Each row was made from one path, in order. Every step used is in the known rows, and no mark comes twice. Write each row's path.
In the rows, 128 means zero.
Known rows
q/n: [145 186  92 161 114 140 155 119 151 120 110 178 206 133 167 113 136]
h/n/q: [140 139 110 125 104 123 155 144 159 127  59 163 204 125 159  69 110]
p/h/n: [160 103 141 123  98 140 162 153 185 134  71 148 220 130 127  71 109]
w/x: [125 133  99 153 140 151 185 113 166 113  69 177 174 123 129 113 136]
n/q/x: [ 91 177  86 158 131 156 170 109 130 127  73 187 201 118 151 111 124]
q/x/p/h/n: [131 103 118 136 115 165 169 121 159 133 123 145 179 129 162 149 122]
w/x/p/q/h: [109 120  91 166 145 143 184  98 148 102 125 149 158 124 137 124 140]
h/n: [154 109 116 122  96 132 159 148 167 131  83 161 208 131 157  86 117]
n/q: [105 186  87 160 115 133 164 127 143 110  55 179 206 121 147  81 117]
p/x/h: [ 99 125 113 176  94 105 167 117 154 122 111 155 204 113 118  84  94]
p/x/h/n: [120  99 126 155  89  96 160 127 163 133 109 146 202 114 127  73  89]
p/x/h/n/q: [111 119 122 156  96  91 159 125 159 132  93 147 200 111 129  62  85]
x/h/n/q: [112 114 135 136  84 119 154 146 157 112  90 143 180 110 156 104  99]
p/h/n/q: [148 128 136 125 105 133 159 150 178 132  51 149 218 126 129  58 104]
q/n/w/x/h: [129 183 116 181 130 133 162 101 150 116 141 171 166 134 156 141 128]
q/n/w: [139 208 100 182 118 134 154 112 142 122 139 182 204 143 165 119 128]
w/x/p/h: [134 121 112 152 133 150 183 117 180 103  84 144 149 126 133 131 129]
w/x/p/q: [126 132  87 166 138 141 180 103 161 105 109 152 158 122 136 120 135]
w/x/p/h/n/q: [142 119 119 137 136 138 176 122 183 110  68 136 145 125 142 114 121]

Which path is each row?
[126  99 102 150 140 137 179 106 155 111 124 142 157 125 143 116 136]  w/x/p/q/h/n
[143 195  98 182 136 136 163  99 151 112 145 167 160 143 170 146 135]  q/n/w/x/p
[118 111  98 156 106 129 162 123 138 108 155 134 189 129 159 105 126]  x/p/q/h/n
[148 132 123 143  97 126 157 143 159 132 112 166 205 142 154  91 109]  h/n/w
[115  94 120 131 111 139 168 136 141 121 114 159 208 132 156  95 128]  q/h/n
[138 150  86 168 144 139 173  95 160 109 122 153 155 126 148 126 141]  w/x/p/q/n
[112 102 127 146 131 137 176 121 141 123 129 162 187 139 147 106 128]  q/h/n/w/x
[115 126 101 169 108 125 162 119 133 109 173 137 188 136 158 110 122]  x/p/q/h/n/w
[155 108 126 134  90 136 160 147 180 111 104 124 178 133 158 113 111]  x/p/h/n
[101 151 101 191 141 136 179  97 137 106 156 160 165 139 134 127 129]  n/w/x/p/q/h
[107 144  82 169 128 157 170 102 130 140 129 181 233 120 125  96 134]  p/q/x
[131 129 106 126 113 138 159 128 149 132  89 155 180 125 178 113 115]  h/n/q/x/p
[142 197 101 180 140 138 164 100 150 122 129 182 181 141 155 127 135]  q/n/w/x
[138 171  80 175 108 130 153 112 144 106 152 146 188 129 167 117 130]  x/p/q/n
[ 76 160 104 162 119 151 167 111 129 118  89 172 185 108 152 129 116]  n/q/x/h
[152 118 121 143 117 126 166 129 167 123 116 151 162 141 160 118 116]  h/n/w/x/p
[ 94 134  91 173 122 139 170 113 124 118 135 169 236 123 121  70 134]  p/q/h
